In the rows, zero is written as 128.
Known rows, with every step that occurs:
f, n, g, k, z: [ 81 163 183 142 105 110  81 112 147 142 111 170 153  79 126 138 146 131
 121 164 160 177 108 135 155 102 146  90  66 111 157 119 160 158]
r, p, b, z, s: [ 91 162 216 142 115 142  64 103  94 117 120 167 140 125 131 111 183 137
  82  98 120 147  54 114 157  76 119 122 107 135 124 155 105 148]
r, s, f: [118 142 185 135 147 137  99 139 120 118 134 144 157 141 115 114 122 130
  94 109 134 143   4 152 157 120 140 147 126 128 145 114 135 170]
h, g, k, z, b, p, n, f: [116 133 163 164 133  93 101 142  99 157  90 132 146 127 111 156 122 124
 102 111 153 175  77 167 114 113 135 146  90 130 153 128 154 161]
h, g, k, z, s, r, p: [106 170 191 149 138 165  87 113 119 142  97 151 128 128 143 130 153 168
  96 110 138 147  25 135 144  54 142 130  95 119 122 113 147 159]
g, k, z: [ 91 181 159 138 100 129  68 113 131 131 112 169 146  81 135 129 152 143
 120 150 150 178  97 137 141 100 147  97 104 118 157 124 155 137]
k, z, j: [ 81 180 153 124 117 125  50 125 114 116 134 165 138 122 138 127 155 118
 101 118 129 180 102 113 148  92 135  90 111 113 171 139 185 130]
k, z, b, p, n, g, h: [ 83 140 193 159 132  96  99 102 152 154 120 127 120 130 116 132 114 124
 123 152 153 192  97 123 124 100 138 117  41 142 170 124 170 156]
r, p: [ 90 144 181 145 176 135  97 125 107 125 129 136 126 154 130 126 142 163
  89 104 137 159  60 127 142  91 128 122  99 118 131 103 143 142]
g, k: [ 90 155 157 140 114 114  96 117 137 113 111 158 155 109 125 131 144 172
 118 155 150 171  84 150 152 116 141 111 106 115 137 101 129 132]
b, z: [ 93 151 182 125 119 131  60 126 112 109 142 154 157 112 122 115 162 134
 101 121 121 179  79 128 140  99 124 114 109 125 167 136 132 124]
n, g, k, z, s, r, p, b: [ 72 167 196 164 131 144  90  85 119 147 110 179 120 119 150 116 180 183
  87 102 142 145  65  92 148  58 150 109  64 126 104 105 119 175]
h, g: [100 145 163 127 112  94 100 138 139 121 132 123 136 130 138 136 154 158
 141 158 143 170  78 168 137 126 131 133  71 134 152 114 143 127]
j, z: [ 84 143 165 127 122 126  82 145 120 124 115 155 134 128 120 146 147 144
 124 122 138 179  71 135 130  99 134 100 116 138 156 121 149 118]
h, g, k: [ 95 156 147 133  90  99 103 125 148 120 104 138 149  99 136 141 150 177
 145 174 163 171  83 173 150 118 138 119  81 125 145 103 134 127]
s, f, n, g: [ 83 108 222 139 146  87 113 126 155 131 134 146 158 132 111 135 127 126
 110 157 147 151  66 142 161 129 133 125  48 113 145 115 144 189]
g, k, z, s, f: [116 167 200 136 103 139  72 113 130 124 100 167 158 100 130 121 140 116
 109 148 138 136  26 154 155 107 141 131 122 120 136 158 132 174]
z, k: [ 87 131 159 110 127 127  95 151 112 120 110 142 145 143 107 144 134 150
 116 131 139 180  72 153 128  98 141 110  87 106 136 111 148 135]
r, s: [108 155 173 137 146 136  99 139 108 120 142 142 148 146 110 122 130 140
  88 104 127 161  37 140 161 113 133 126 120 129 146 100 141 145]
k, z, s, f, n: [103 136 242 132 132 124  85 131 131 128 109 169 167 128 120 127 132 101
  97 139 142 140  30 157 163 114 140 162  95 122 149 157 142 191]
f, n, g, k, z, b, p: [ 80 163 188 182 136 100  74 108 115 153  96 160 146 126 120 151 134 131
  98 127 152 209 107 129 119  60 148 104  56 125 143 122 152 154]
b, p, n, g, k, z, s, r: [114 159 217 158 125 143  84 101 131 145  94 162 135 122 111 123 130 135
  94 120 132 152  37 115 131  69 156 132  96 121 117 127 137 185]
h, g, n, f: [126 108 174 124 124  75 114 171 101 122 133 119 161 145 107 165 152 137
 108 119 129 169  65 186 127 165 101 154  59 127 160 115 142 156]
b, z, s: [108 160 212 127 105 138  62 117 109 108 126 158 156 120 117 117 164 114
  93 121 109 156  51 135 157 100 114 121 121 125 143 162 119 141]
s, f, n, g, h: [ 76 114 224 130 132  89 115 117 179 134 137 139 148 128 123 128 115 135
 121 179 156 164  61 151 164 133 126 136  30 135 166 116 159 175]
r, s, z: [102 155 151 147 119 132  99 165 110 107 152 151 155 149 115 123 159 161
  92  90 135 148  24 142 169 122 147 110 138 126 124  89 151 130]
p, b, z, j: [ 66 164 161 122 105 119  49 113 101 102 139 174 148 124 139 114 184 137
  90  97 125 181 102  99 154  80 128  95 103 127 165 138 144 125]
s, r: [100 142 188 136 148 147  93 124 132 123 141 159 140 148 131 114 144 177
  95 114 112 162  41 119 126  99 150 146 101 119 133  96 138 156]
n, g: [ 80 134 185 139 138  93 104 118 146 127 149 138 138 130 116 132 142 146
 119 153 132 166  97 126 146 128 125  91  60 115 136 102 143 156]
p, b: [ 69 148 178 144 127 104  92 104 118 120 138 166 130 136 144 110 179 177
 104 119 134 160  93 112 141 114 142 130  77 140 126 111 110 147]

Rows:
[123 108 183 132 142  88 109 164  92 119 140 134 165 152  99 155 148 135
  87 103 120 167  65 166 128 164 101 147  79 121 154 113 142 161]
g, n, f
[ 76 133 193 131 124  92 107 111 173 130 147 129 129 125 126 128 128 150
 127 176 143 176  85 138 154 132 120 107  38 134 161 107 160 147]
n, g, h
[ 67 148 181 155 153 120  94 103 104 130 130 158 120 148 148 114 175 184
  87  95 142 153  81 105 142  87 139 127  78 136 115 102 115 150]
r, p, b
[ 93 165 176 159 115 104  80 103 134 145  98 151 136  89 112 131 128 121
 121 146 165 177 103 126 133  90 153  96  82 121 144 122 153 157]
b, p, n, g, k, z
[ 72 138 162 112 102 133  70 134  97 119 114 165 151 120 117 129 168 150
 108 112 137 185  86 130 128  72 140 102  80 119 145 128 128 133]
p, b, z, k
[ 75 115 216 140 144  85 111 126 151 131 139 146 151 134 111 137 133 135
 110 153 144 162  93 135 159 128 126 112  43 111 145 107 146 174]
f, n, g
[ 79 153 203 157 153 147  95  97 102 133 123 169 120 157 150 111 178 190
  76  81 125 139  45  96 142  69 145 142  84 134  99 107 108 168]
z, s, r, p, b
[ 82 132 203 138 103 107 108 123 154 132  86 166 166  96 110 153 132 136
 124 166 164 152  58 155 173 105 135 100  75 116 133 120 133 171]
j, z, s, f, n, g, k
[ 92 157 176 176 155 106  78 117 100 133 115 145 137 164 121 138 136 148
  92 102 130 202  85 129 106  74 139 124  85 134 132 117 134 135]
z, b, p
[101 122 237 129 130 124  96 144 131 126 100 165 167 138 113 138 129 110
 102 133 145 141  18 161 162 111 136 158 102 131 145 151 133 180]
j, z, s, f, n
[ 97 139 195 151 124 136 106 103 134 133  94 148 147 104 105 127 139 152
 101 129 150 148  58 122 155  79 140 104  94 109 127 108 125 167]
b, z, s, r, p, n, g, k
[112 157 208 148 117 154  90 105 137 142 105 165 140 113 117 121 140 141
 101 130 127 144  40 115 140  87 154 129 102 114 127 125 141 180]
p, n, g, k, z, s, r
[112 124 199 159 164  97 105 122 111 127 107 124 125 159  92 119 107 124
  98 108 147 166  65 129 119 108 150 161 114 138 128 123 129 158]
b, p, n
[ 81 162 161 114 115 123  49 129 107  98 141 160 155 124 128 122 165 123
  93 106 121 186  90 114 153  85 121  93 119 115 174 139 162 119]
b, z, j
[115 147 212 149 128 135  94 109 129 139  89 149 146 107 113 123 128 110
 105 135 151 124  25 141 156  95 142 128 111 116 131 149 137 193]
r, p, n, g, k, z, s, f
[ 76 156 144 151 128 137  80 137 105 137 108 158 140 141 129 156 160 157
 117 110 123 201  95 125 109  79 136  91 105 135 169 116 153 109]
j, z, b
[ 79 164 168 160 117 127  80 112 132 152 101 170 163 102 134 148 153 139
 115 148 145 188 104 133 131  82 148  97  67 112 172 124 160 157]
s, f, n, g, k, z, b
[109 162 205 141 103 128  79 110 141 129 104 162 158  96 124 127 139 113
 114 155 141 136  36 149 159 109 137 116 102 117 134 151 135 183]
n, g, k, z, s, f
[ 86 174 169 182 130 104  68 103 112 148 101 156 138 124 125 147 138 139
 105 124 146 210 111 123 111  58 144  89  67 127 137 120 148 142]
n, g, k, z, b, p
[ 68 170 165 129 103 110  64 118 134 124 113 173 152  99 130 142 148 119
 108 143 154 180 114 122 167  90 139  76  81 105 169 127 185 148]
f, n, g, k, z, j
[ 87 132 209 142 109  99 111 113 157 127  97 162 169 102 112 140 132 140
 116 173 161 145  62 156 177 118 136 113  69 109 129 117 128 182]
z, s, f, n, g, k
[ 95 163 201 155 150 163  91 104 123 145 106 159 131 126 132 129 146 161
  85 107 133 147  35 113 147  55 139 107  90 107 113 107 147 172]
n, g, k, z, s, r, p
[ 86 156 167 172 145 115  71 128  97 139  99 149 133 158 120 152 138 143
 103  96 136 212  84 127 101  57 141 108  95 143 140 123 143 123]
j, z, b, p
[ 82 170 159 146 112 102  64 111 121 128 100 156 135 108 115 137 134 112
 105 125 159 183 110 113 145  77 147  82  97 114 155 130 178 146]
b, p, n, g, k, z, j
[ 87 158 193 182 137 103  75 107 119 154  91 161 151 125 121 148 127 126
 100 127 154 198  85 136 119  61 151 114  59 125 143 129 150 168]
s, f, n, g, k, z, b, p
[ 95 118 209 150 158 129 119 123 127 147 107 132 119 145  99 136 126 134
 103 107 140 140  49 108 138  84 138 109  87 122 125 109 142 174]
j, z, s, r, p, n, g
[108 179 205 136 108 136  62 116 119 126 119 161 139 116 126 125 154 109
 103 134 118 153  62 132 149 103 129 118 113 125 139 160 143 152]
k, z, s
